Known rows, with every step that occurs
U J T X D: |  2.571 |  1.462 |  2.025 |  0.668 |  0.257 |  1.366 |  0.883 |  1.481 |  1.546 |  0.989 | -0.669 | -0.233 |  0.581 |  3.347 | -1.385 | -0.505 |  1.599 |  1.356 | -1.322 |  2.004 | -4.480 |
X D C: |  1.063 |  0.058 | -1.220 |  2.679 | -1.212 |  0.747 | -1.209 |  1.414 | -3.527 |  0.295 |  0.803 | -1.290 |  0.891 |  3.032 | -1.990 | -1.628 |  3.056 | -0.739 | -1.130 |  2.689 | -4.868 |
U J T X D C A: |  2.599 |  1.862 |  2.937 |  1.534 |  1.532 | -1.274 |  0.414 |  0.736 |  0.809 |  0.520 | -1.462 | -0.444 |  1.630 |  2.189 | -2.019 | -1.642 |  1.992 |  0.781 | -1.010 |  3.446 | -6.515 |
X D C A: |  2.148 |  0.641 | -0.101 |  2.905 | -0.883 | -0.037 | -0.794 |  0.548 | -3.678 | -0.554 |  0.260 | -0.432 |  0.933 |  2.657 | -2.389 | -2.204 |  2.150 | -1.120 | -0.324 |  3.482 | -4.739 |
C A: |  2.260 |  0.263 |  1.251 |  2.005 | -1.748 |  2.021 |  0.380 |  0.072 | -1.877 | -1.666 |  0.715 | -0.418 |  0.982 |  2.462 | -1.370 | -2.327 |  0.669 | -0.276 |  0.187 |  1.085 | -2.081 |
D C A: |  1.420 | -0.030 |  1.053 |  2.685 | -0.939 |  0.379 | -0.645 | -0.103 | -2.838 | -1.440 |  0.805 | -1.318 |  1.931 |  1.777 | -1.500 | -2.829 |  1.647 | -0.450 | -0.178 |  2.153 | -4.272 |
A C U J T X D: |  1.161 |  0.888 |  2.487 | -0.003 |  0.671 |  1.077 | -0.728 |  0.060 |  0.411 |  0.671 | -0.653 |  1.061 |  1.204 |  3.114 | -0.267 | -0.693 |  1.466 |  0.942 | -0.465 |  2.752 | -5.536 |
A C D: |  0.492 | -0.547 |  0.744 |  1.843 | -1.167 |  2.428 | -0.278 | -2.049 | -2.630 |  0.122 |  1.602 | -1.538 |  0.066 |  2.620 |  0.088 | -1.333 |  0.195 |  1.519 |  0.054 |  1.985 | -2.936 |
A C U X: | -1.537 | -0.698 |  0.070 | -0.077 | -1.022 |  2.400 | -2.247 | -1.883 | -2.689 | -1.949 |  1.707 |  0.479 |  0.828 |  3.531 |  0.031 | -1.724 |  1.271 |  0.759 |  0.013 |  1.785 | -4.510 |
J U: |  0.533 | -0.798 |  0.383 |  2.180 | -2.656 |  2.326 | -0.129 |  0.210 | -2.437 | -0.550 |  1.344 | -0.210 |  0.646 |  2.187 | -2.794 | -1.166 |  1.147 |  0.094 | -0.576 |  0.654 | -1.791 |
U X D C A: |  0.730 |  0.938 | -0.825 |  1.558 | -0.195 | -0.025 | -1.212 | -0.109 | -3.037 | -1.259 |  0.379 | -0.264 |  0.176 |  3.605 | -2.633 | -1.920 |  1.975 | -0.005 | -0.668 |  4.134 | -5.965 |
J D C: | -0.176 | -0.041 |  0.443 |  2.642 | -2.026 |  1.010 | -0.719 |  1.038 | -1.159 |  0.321 |  1.727 | -0.090 |  1.151 |  1.782 | -0.379 | -1.477 |  3.085 | -0.668 | -1.246 |  2.173 | -3.827 |
A C U X T: | -1.656 | -1.071 | -0.001 | -0.173 | -1.100 |  2.683 | -1.580 | -0.063 | -1.066 | -1.183 |  2.377 |  0.629 |  0.003 |  3.388 | -0.452 | -1.672 |  0.641 |  0.702 | -1.062 |  1.824 | -4.531 |
U X T: | -0.421 | -0.462 | -0.573 |  0.327 | -1.452 |  2.998 |  0.250 |  1.433 |  0.022 | -0.619 |  2.287 | -0.723 | -0.778 |  3.700 | -1.712 | -1.457 |  0.840 |  1.308 | -1.918 |  1.144 | -3.324 |
T X U J D C A: | -0.163 |  2.587 |  1.751 |  1.351 |  0.215 |  0.454 |  0.238 | -0.264 |  2.250 |  0.176 | -0.510 |  1.657 |  0.826 |  1.300 |  0.105 | -2.121 |  1.593 |  0.830 | -1.181 |  3.884 | -4.407 |
T X U: |  0.872 |  1.183 |  0.328 |  0.822 | -0.891 |  4.034 | -0.652 |  0.769 | -0.600 | -0.735 |  0.314 |  0.559 |  1.342 |  2.213 | -0.294 | -0.403 |  0.882 |  0.571 | -1.870 |  1.108 | -1.879 |
T J U X D C A: |  0.919 |  0.490 | -0.672 |  1.668 |  0.014 | -1.020 | -0.398 | -0.764 | -3.908 | -0.105 | -0.065 |  0.272 |  0.432 |  2.692 | -3.945 | -1.748 |  1.995 |  0.310 |  0.543 |  2.642 | -5.912 |
X T: |  1.129 | -0.789 |  0.034 |  1.694 | -2.169 |  2.932 |  0.699 |  2.410 | -0.477 | -0.090 |  2.207 | -1.012 |  0.005 |  2.596 | -1.369 | -1.588 |  0.844 |  0.132 | -1.627 |  0.563 | -2.103 |
J T: |  2.157 | -0.211 |  1.674 |  2.318 | -0.896 |  1.621 |  0.232 |  1.442 |  0.294 | -0.662 |  0.563 | -0.791 |  1.453 |  2.308 | -1.326 | -1.200 |  1.807 |  0.086 | -2.064 |  0.184 | -2.592 |
X D C U J T: |  0.491 |  0.899 |  1.053 |  2.588 | -0.190 | -1.416 | -1.025 |  1.187 |  0.727 |  0.182 |  0.009 | -0.554 | -0.046 |  2.698 | -2.385 | -2.101 |  3.296 | -0.571 | -1.362 |  2.353 | -6.499 |
T J U C A: |  1.465 | -0.471 |  1.848 |  1.632 |  0.035 |  0.345 |  0.176 | -1.352 | -2.474 | -0.786 |  0.891 |  0.989 |  1.054 |  1.857 | -2.545 | -2.533 |  1.510 |  0.200 |  1.940 | -0.211 | -2.402 |

Rows
| -0.817 |  0.505 |  1.815 |  1.411 | -3.118 |  1.510 |  0.128 |  0.025 |  1.594 | -0.427 |  2.077 |  1.376 | -1.566 |  3.009 | -0.260 | -2.048 |  2.127 | -0.292 |  0.421 |  1.285 | -2.798 |
C U J D
|  2.472 |  0.233 |  3.253 |  0.741 | -0.055 |  2.541 |  0.247 |  1.435 |  0.406 | -0.493 |  0.319 | -0.371 |  2.428 |  2.098 | -0.848 |  0.041 |  1.504 |  0.668 | -1.968 | -0.129 | -2.997 |
J T X
| -0.229 | -0.484 |  1.168 |  2.026 | -1.972 |  0.249 | -0.180 |  2.260 | -0.054 |  0.732 |  3.028 |  0.946 | -0.127 |  1.690 | -0.622 | -1.699 |  3.237 | -1.270 | -0.473 |  0.257 | -4.532 |
X T J D C U
| -0.275 | -0.995 |  0.877 |  1.869 | -1.218 |  1.571 | -1.205 | -0.433 | -2.355 | -0.659 |  1.707 |  0.608 |  0.756 |  2.355 | -2.532 | -1.736 |  1.964 |  0.155 |  0.020 |  0.692 | -2.303 |
J U C
|  2.017 |  1.893 |  3.250 |  0.993 |  2.091 |  1.179 | -0.798 |  0.070 |  2.260 | -1.491 | -1.009 |  2.262 |  1.884 |  1.609 | -0.922 | -1.146 |  1.264 |  0.443 | -2.047 |  1.594 | -2.882 |
J T X U C A
|  1.162 | -1.173 |  0.233 |  1.727 | -1.954 |  2.315 |  1.432 |  1.875 | -1.130 |  1.090 |  1.823 | -0.518 |  0.189 |  1.925 | -2.840 | -1.351 |  0.999 |  0.498 | -0.566 | -0.880 | -2.170 |
X T J U
| -1.277 | -0.649 |  0.209 | -0.410 | -1.036 |  1.948 | -0.192 |  0.218 |  0.518 |  0.395 |  2.647 |  2.460 | -0.439 |  3.170 |  0.717 | -1.165 |  1.502 |  0.580 | -0.108 |  1.025 | -4.342 |
A C U X T J D
|  0.073 | -0.125 | -0.066 |  0.203 | -1.489 |  2.239 |  1.624 |  1.636 |  1.405 |  0.915 |  2.640 |  0.921 | -1.299 |  3.213 | -0.560 | -0.931 |  1.814 |  0.993 | -0.991 |  0.454 | -3.226 |
U X T J D
|  1.318 | -0.083 |  1.694 |  1.920 | -0.326 |  1.224 | -0.580 | -0.796 | -1.718 | -1.861 |  1.394 |  0.481 |  0.950 |  2.570 | -1.306 | -2.639 |  1.646 | -0.061 |  0.781 |  1.278 | -2.613 |
U C A
|  1.544 |  0.755 |  2.695 |  1.555 | -0.268 |  0.115 | -2.276 |  2.010 | -1.000 | -0.467 |  0.234 |  0.521 |  1.811 |  2.528 | -2.089 |  0.159 |  3.080 | -1.203 | -1.654 |  1.703 | -6.286 |
J T X D C U
| -0.248 |  0.345 | -2.015 |  1.464 | -0.593 |  0.996 | -1.810 |  0.570 | -2.986 | -0.380 |  1.054 | -1.031 |  0.160 |  3.875 | -2.100 | -1.386 |  2.808 |  0.258 | -1.422 |  3.419 | -6.033 |
U X D C
|  1.977 |  1.374 |  1.843 |  1.195 |  0.279 |  2.892 | -0.434 |  1.413 |  1.966 | -0.490 | -0.844 |  0.647 |  1.768 |  1.795 | -0.757 | -0.189 |  1.146 |  0.763 | -3.334 |  0.754 | -2.540 |
J T X U
| -0.344 |  2.170 |  0.755 |  0.663 | -1.008 |  2.958 |  0.807 |  0.616 |  3.064 |  0.655 |  0.277 |  1.790 | -0.298 |  2.343 |  0.765 | -0.959 |  1.388 |  1.277 | -1.643 |  2.418 | -2.323 |
T X U J D
|  1.787 |  0.720 |  3.072 |  0.265 |  0.426 |  1.640 |  1.219 |  0.639 |  2.277 |  0.178 | -0.050 | -1.025 |  1.575 |  2.374 | -0.598 | -1.188 |  1.202 |  1.858 | -1.286 |  0.674 | -3.741 |
U J T X
|  1.677 |  0.009 |  0.855 |  1.706 | -2.046 |  2.202 |  1.214 |  0.871 | -0.543 |  0.716 |  2.023 |  0.568 |  0.250 |  2.527 |  0.303 | -1.204 |  2.495 | -0.058 |  0.064 | -0.265 | -1.908 |
T J D
| -0.290 |  0.525 | -0.688 |  0.729 | -2.359 |  1.995 | -1.820 |  0.261 | -2.190 | -1.745 |  1.805 |  1.111 | -1.529 |  4.645 | -2.359 | -0.867 |  2.046 | -0.686 | -0.287 |  1.948 | -4.209 |
C U X D
|  0.104 | -0.205 |  1.626 |  1.969 | -0.778 |  1.562 | -0.687 | -1.562 | -1.430 | -0.607 |  2.523 | -0.834 | -1.520 |  2.937 | -1.289 | -1.573 |  1.374 |  1.139 |  0.594 |  1.048 | -2.681 |
U C D
| -0.602 |  1.718 | -0.516 |  1.946 | -1.529 |  2.437 |  0.718 |  0.232 |  3.036 |  0.682 |  0.448 |  1.500 | -1.377 |  2.401 |  0.160 | -2.220 |  1.754 |  0.762 | -1.819 |  2.524 | -1.981 |
X U J D
| -0.836 | -1.132 | -0.178 | -0.414 | -0.142 |  2.317 | -0.649 | -0.186 | -1.361 | -0.338 |  2.374 |  0.447 |  0.243 |  3.229 |  0.038 | -1.907 |  0.890 |  1.218 |  0.083 |  0.324 | -4.754 |
A C U X T J
| -0.154 | -0.167 | -1.744 |  1.445 | -0.257 |  0.095 | -0.901 | -0.203 | -4.000 |  0.667 |  0.564 | -0.413 |  0.208 |  3.194 | -3.610 | -1.146 |  2.712 |  0.636 | -0.269 |  2.013 | -5.944 |
T J U X D C
| -0.832 | -0.256 | -0.547 |  0.736 | -0.392 |  0.470 |  0.612 |  1.582 |  0.624 |  1.307 |  2.630 |  0.093 | -0.217 |  2.588 | -0.596 | -1.616 |  2.887 |  0.697 | -1.417 |  1.333 | -5.273 |
U X T J D C
| -0.768 | -0.040 | -1.265 |  0.293 | -1.167 |  2.128 | -2.477 | -0.954 | -3.483 | -1.064 |  1.092 |  1.259 | -0.327 |  4.476 | -0.861 | -1.235 |  1.410 |  0.078 | -0.018 |  3.183 | -5.130 |
A C U X D
| -1.537 |  0.127 |  0.832 |  1.009 | -1.099 | -0.013 | -1.323 | -0.431 | -0.917 | -0.752 |  2.499 |  1.081 | -0.040 |  2.663 | -0.441 | -1.521 |  3.539 | -0.214 |  0.345 |  0.726 | -5.477 |
T J D C U X
|  1.433 |  0.665 |  0.129 |  1.441 | -0.606 |  1.565 | -1.345 |  1.421 | -3.522 |  0.292 |  0.722 | -0.885 |  2.056 |  2.838 | -1.311 | -0.501 |  2.667 | -0.256 | -0.798 |  2.618 | -5.233 |
T X D C
|  0.216 |  0.210 | -0.278 |  2.726 | -2.128 |  0.554 | -2.480 |  1.096 | -3.445 | -0.776 |  1.294 | -0.088 |  0.298 |  3.109 | -2.303 | -1.541 |  3.232 | -1.848 | -0.538 |  2.171 | -5.214 |
X D C U
|  0.056 |  1.021 |  0.499 |  0.593 |  0.509 |  3.174 | -1.450 |  0.001 | -0.497 | -0.870 |  0.791 |  1.387 |  1.238 |  2.425 | -0.084 | -0.844 |  1.889 |  0.850 | -1.261 |  1.252 | -2.512 |
T X U C
| -0.097 |  1.491 |  1.466 |  0.978 |  0.422 |  2.543 | -1.261 | -1.490 | -0.052 | -0.496 |  1.068 |  0.771 | -0.768 |  2.532 | -0.538 | -0.433 |  0.915 |  1.757 | -0.851 |  1.554 | -2.503 |
T X U C D
|  0.131 | -0.354 |  2.362 |  1.202 |  0.056 |  0.653 | -0.673 | -0.910 |  1.113 | -0.390 |  0.172 |  0.047 |  1.116 |  2.325 |  0.028 | -2.435 |  1.372 |  0.837 | -0.590 |  1.284 | -4.441 |
A C U J T
| -0.575 | -0.584 |  1.691 |  2.204 | -1.467 |  1.027 | -0.771 | -1.882 | -1.908 | -0.173 |  2.075 | -0.054 | -1.331 |  2.350 | -3.105 | -1.231 |  1.091 |  1.061 |  0.616 |  1.075 | -2.191 |
J U C D
|  0.886 |  1.474 |  0.373 |  2.149 |  0.225 |  1.526 |  0.640 |  0.587 |  3.708 |  0.031 | -1.119 | -0.254 | -0.222 |  2.096 | -1.022 | -2.348 |  1.326 |  1.254 | -3.084 |  1.515 | -2.710 |
X U J T
|  1.406 | -0.268 |  0.596 |  1.599 | -2.225 |  2.333 |  2.117 |  2.631 |  1.038 |  1.563 |  2.517 |  0.681 | -0.562 |  2.317 | -0.263 | -1.143 |  1.843 | -0.023 | -0.770 | -0.066 | -2.138 |
X T J D
| -1.433 |  1.473 | -0.871 |  2.656 | -0.622 |  0.865 | -0.275 |  0.291 |  2.055 |  0.939 |  0.344 |  0.614 | -0.514 |  1.801 | -0.107 | -2.691 |  2.680 |  0.528 | -2.334 |  3.429 | -4.021 |
X U J D C
